Known rows, with every step that occurs
fanu lusut: [2,-108,218,-51,128,493,179,-183,-195,-137,34,22,189,-123,56,-182,307,-86,-94,-127,-17,-59,-186,-55,47,-101,-54,201,15,83]
lusut bilon fanu: [81,-29,285,-157,252,46,-223,-18,-375,-236,162,-168,136,-175,115,-107,-2,208,-94,56,179,-17,140,-161,-49,85,84,464,-220,329]
lusut bilon dagem: [238,-51,103,-57,116,166,-30,-295,-435,-221,84,-98,318,46,121,-112,-31,164,-277,160,-47,-196,52,-138,-91,89,83,529,-171,244]
bilon dagem fibi fanu mapu: [207,86,-194,256,178,270,159,-442,-82,-70,13,117,-21,348,27,217,-489,202,-292,-47,120,-384,215,212,168,226,-55,422,-115,41]
fibi fanu: [63,132,191,-17,155,244,-160,-190,-48,-146,14,-56,8,-7,3,112,-38,-135,-230,52,266,-133,159,-34,287,-3,-87,149,-79,-81]
fanu mapu lusut bilon: [288,-257,-92,-60,365,-125,35,-234,-297,13,189,-116,309,-126,-219,-157,143,129,-32,40,-55,-257,15,-6,92,120,387,23,-259,399]
lusut fibi dagem: [17,-373,74,-133,151,38,-105,-329,-218,-165,-117,-114,139,-16,-206,413,165,8,64,141,280,-83,-170,-197,104,-102,-144,146,173,-156]
bilon fanu: [31,-104,218,-64,267,132,-142,-15,-120,-256,149,-4,40,-80,38,96,-123,160,4,-65,145,-44,12,10,-47,-16,42,391,-130,275]
bilon dagem: [192,-168,35,55,106,254,90,-307,-156,-269,54,63,222,167,40,94,-182,116,-200,59,-79,-233,-56,30,-57,-70,28,440,-65,173]
mapu lusut fibi dagem: [73,-464,176,-142,205,92,-162,-239,-55,-177,15,2,182,-42,-436,366,257,94,125,51,40,-237,-291,-278,254,-165,67,-25,176,88]
bilon dagem fibi lusut: [106,187,-59,208,29,367,45,-380,107,-236,60,205,113,297,-22,269,-257,445,-179,-8,115,-174,44,167,124,87,-26,391,-66,129]
lusut bilon dagem fibi fanu mapu: [234,165,-121,94,188,138,56,-425,-372,-32,25,-77,97,198,96,-3,-356,257,-362,91,130,-319,308,17,137,336,13,477,-233,110]
dagem fibi fanu mapu lusut: [92,13,-114,217,236,140,-46,-257,113,28,59,98,-67,93,-248,194,-208,139,-123,-112,227,-285,223,119,419,142,60,4,-74,64]
lusut fibi: [78,-477,55,-210,80,-20,-56,-112,-288,-340,-181,33,106,-135,-239,155,127,-31,52,184,347,7,-192,27,19,-127,-84,152,161,-156]
lusut fanu fibi dagem: [165,-323,124,-122,11,336,20,-276,-326,-144,-107,-147,195,-34,-162,381,227,-62,-62,89,80,-234,111,-188,25,73,-222,251,142,-20]
mapu lusut bilon fanu fibi dagem: [147,-242,201,-173,297,117,-152,-129,-280,-194,238,-236,185,-28,-265,232,142,285,145,-61,-33,-247,-73,-300,145,55,134,210,-119,424]
dagem fanu lusut fibi: [-41,-475,444,-245,329,255,48,-25,-221,-203,20,62,52,-25,-201,-57,113,57,222,-229,273,-141,-236,44,51,-105,-38,394,31,87]
fibi lusut bilon fanu mapu: [202,307,50,-177,410,-6,-68,-230,-267,-109,233,-166,233,-53,-7,-82,-37,392,-52,69,207,-56,134,61,66,307,246,283,-471,367]
fibi dagem fanu mapu lusut bilon: [112,-212,191,-6,596,-159,-128,-399,-110,203,402,-246,220,120,-200,155,12,317,155,-191,-45,-377,81,-240,186,172,333,222,-285,470]
bilon fanu lusut fibi: [-9,-313,352,-296,250,426,77,37,-354,-342,-24,65,36,-153,-54,-62,83,91,87,-138,185,-87,-281,-28,-45,-65,-99,423,45,148]
lusut dagem bilon fanu mapu: [277,-510,50,-133,222,-314,180,-213,-432,35,-65,33,78,152,-153,176,-367,287,153,95,359,-462,-127,88,-51,390,61,588,-382,498]
lusut fanu fibi dagem bilon: [169,-460,170,-48,89,163,33,-249,-378,-157,-114,-182,151,139,-231,560,112,-88,34,88,220,-358,-12,-231,34,131,-165,343,28,129]
fanu mapu: [191,-244,-228,55,286,-121,198,-315,-196,-12,54,-70,204,-69,-76,6,-26,-13,-30,21,107,-114,43,219,-23,89,161,101,-189,125]
fibi dagem fanu: [-78,-159,295,59,412,36,-197,-335,82,42,274,-153,96,163,-53,350,-33,193,130,-199,139,-177,71,-192,129,-2,29,319,-91,170]
fanu fibi lusut dagem bilon: [266,-315,-45,-215,-56,-92,191,-294,-260,-186,-217,-25,165,284,-418,373,-6,220,239,173,500,-245,-260,196,167,285,-99,227,-220,125]
lusut bilon fanu fibi: [157,-186,103,-230,198,16,-72,11,-534,-322,57,-254,122,-85,-38,37,-2,173,43,60,248,2,52,-13,-73,121,-42,411,-144,227]
dagem bilon fanu: [29,-296,282,65,351,-149,-127,-7,-153,-272,125,-47,-7,164,-58,340,-253,157,108,-65,338,-182,-153,-53,-11,60,65,501,-259,450]
mapu fanu: [108,-461,252,-41,175,227,-173,-143,-7,-201,233,58,103,-53,-203,-76,201,26,139,-108,45,-67,3,7,149,-152,182,134,-6,232]
mapu lusut fanu fibi dagem: [216,-443,231,-117,70,359,-31,-185,-158,-168,27,-42,245,-59,-416,335,315,18,7,-20,-112,-398,-18,-259,194,-25,44,67,128,203]

Rows
[75,6,153,29,58,599,190,-300,-412,-132,57,18,230,49,189,-215,72,227,-247,-87,-76,-186,-30,-155,12,115,-95,550,-22,191] -> fanu lusut bilon dagem fibi
[286,-104,50,-173,257,-183,138,-320,-204,19,-3,25,152,251,-224,185,-288,459,145,124,428,-376,-126,184,104,469,145,437,-523,480] -> fibi lusut dagem bilon fanu mapu
[142,-165,347,-142,317,93,-280,64,-217,-246,282,-71,211,-171,-159,-103,123,297,-20,-40,-28,-156,-17,-240,92,7,271,268,-202,523] -> mapu lusut bilon fanu
[237,-123,60,-347,33,130,124,-132,-231,-263,-61,25,82,83,-248,219,-117,369,190,59,353,-147,-87,218,58,248,-123,367,-206,211] -> bilon fanu fibi lusut dagem
[267,-211,79,-68,439,-101,70,-317,-425,-57,228,-134,251,186,37,-137,-308,303,-72,-34,4,-359,138,64,-117,213,277,632,-382,401] -> lusut bilon dagem fanu mapu
[81,-210,178,-245,113,127,-166,-124,-249,-299,-223,-12,-34,-66,-232,202,15,-144,-107,171,465,-117,-29,-24,262,-49,-189,142,84,-264] -> lusut fibi fanu
[-72,-144,372,81,413,264,3,-287,-165,-8,208,-177,59,240,37,422,-11,145,107,-200,116,-315,-271,-359,84,105,-54,515,-185,444] -> fibi dagem bilon fanu lusut
[206,-262,155,-277,131,237,-109,-182,-203,-311,204,-115,175,63,-367,-23,299,177,247,-2,242,-6,-8,72,230,39,130,67,-150,194] -> mapu fanu fibi lusut bilon
[141,-154,-31,-39,432,-57,107,-134,-215,-108,167,-29,79,-61,-8,52,-237,175,52,-78,111,-146,54,195,-103,132,181,318,-282,344] -> bilon fanu mapu
[102,-195,148,-67,304,-50,24,-38,-141,-366,50,-92,-14,308,-294,513,-202,228,281,-47,487,-169,-241,138,86,158,4,384,-317,397] -> dagem bilon fanu fibi lusut
[84,-210,41,153,532,-147,22,-392,-173,66,218,-235,38,298,-46,535,-244,200,144,-104,188,-345,-111,-167,34,231,135,418,-327,463] -> fibi dagem bilon fanu mapu
[125,-273,268,41,313,92,11,-226,-70,-202,216,95,139,282,-30,118,-314,268,-22,-152,-9,-347,4,104,-59,-6,125,613,-164,317] -> bilon dagem fanu
[104,-83,104,-195,236,75,-95,-177,-468,-187,92,-347,111,-8,-19,233,34,239,56,13,182,-81,74,-221,-21,154,-93,415,-136,223] -> lusut bilon fanu fibi dagem
[90,-270,-142,-25,101,114,107,-373,-183,-122,-44,-245,132,122,-163,491,143,-25,145,-1,162,-102,-75,-56,90,-6,-169,90,71,-94] -> fanu fibi dagem
[177,-146,296,-79,298,49,-104,-216,-345,-165,212,-80,239,161,58,-78,-202,289,-114,-22,40,-265,108,-92,-68,92,153,673,-271,368] -> lusut bilon dagem fanu
[202,-171,118,-86,268,192,172,-252,-45,-313,145,54,122,438,-246,281,-303,359,172,-124,127,-300,-75,285,42,93,88,488,-231,236] -> bilon dagem fanu fibi lusut
[167,-47,-120,-133,54,164,106,-218,-82,-306,-48,-64,154,89,-296,260,164,92,139,68,321,34,-102,259,144,18,-47,-23,-72,-44] -> fanu fibi lusut
[239,-292,152,-147,245,32,32,-196,-436,-291,114,-151,189,222,-90,48,-205,264,19,-20,108,-266,49,25,-68,117,51,626,-196,266] -> lusut bilon dagem fanu fibi
[71,-213,367,-17,340,457,185,-220,-148,-177,205,110,172,266,51,-93,-168,203,-15,-291,-133,-366,-135,52,-55,-15,69,658,-153,343] -> bilon dagem fanu lusut
[216,-407,124,-166,-44,295,71,-51,-397,-291,-160,-8,193,-138,-181,146,203,-122,-87,111,161,-167,102,40,-32,35,-171,243,109,-19] -> lusut fanu fibi
[-80,282,217,62,59,541,-95,-213,-213,-28,-20,-35,-40,-29,116,-77,44,62,-293,-95,320,-89,214,-134,363,177,-237,296,12,-74] -> dagem fibi fanu lusut bilon
[113,300,148,-142,164,136,-190,-236,-167,-168,135,-134,284,-80,-38,-62,238,228,-134,170,269,65,75,-70,166,137,130,137,-284,154] -> fibi lusut bilon
[210,-239,-40,-212,254,-41,29,-241,-329,-154,-199,-60,4,-30,-270,170,-91,-135,-68,181,427,-192,15,117,220,92,-76,81,-50,-201] -> lusut fibi fanu mapu
[236,-489,-160,-92,382,-120,97,-374,-168,-10,41,-57,209,-9,-433,261,135,94,154,23,17,-337,-202,-71,182,9,232,-69,-18,153] -> fanu mapu lusut fibi dagem
[181,-428,119,96,553,-226,35,-75,-127,-137,235,-15,46,186,-290,281,-271,223,240,-124,171,-404,-224,36,41,135,334,322,-392,700] -> dagem bilon fanu mapu lusut
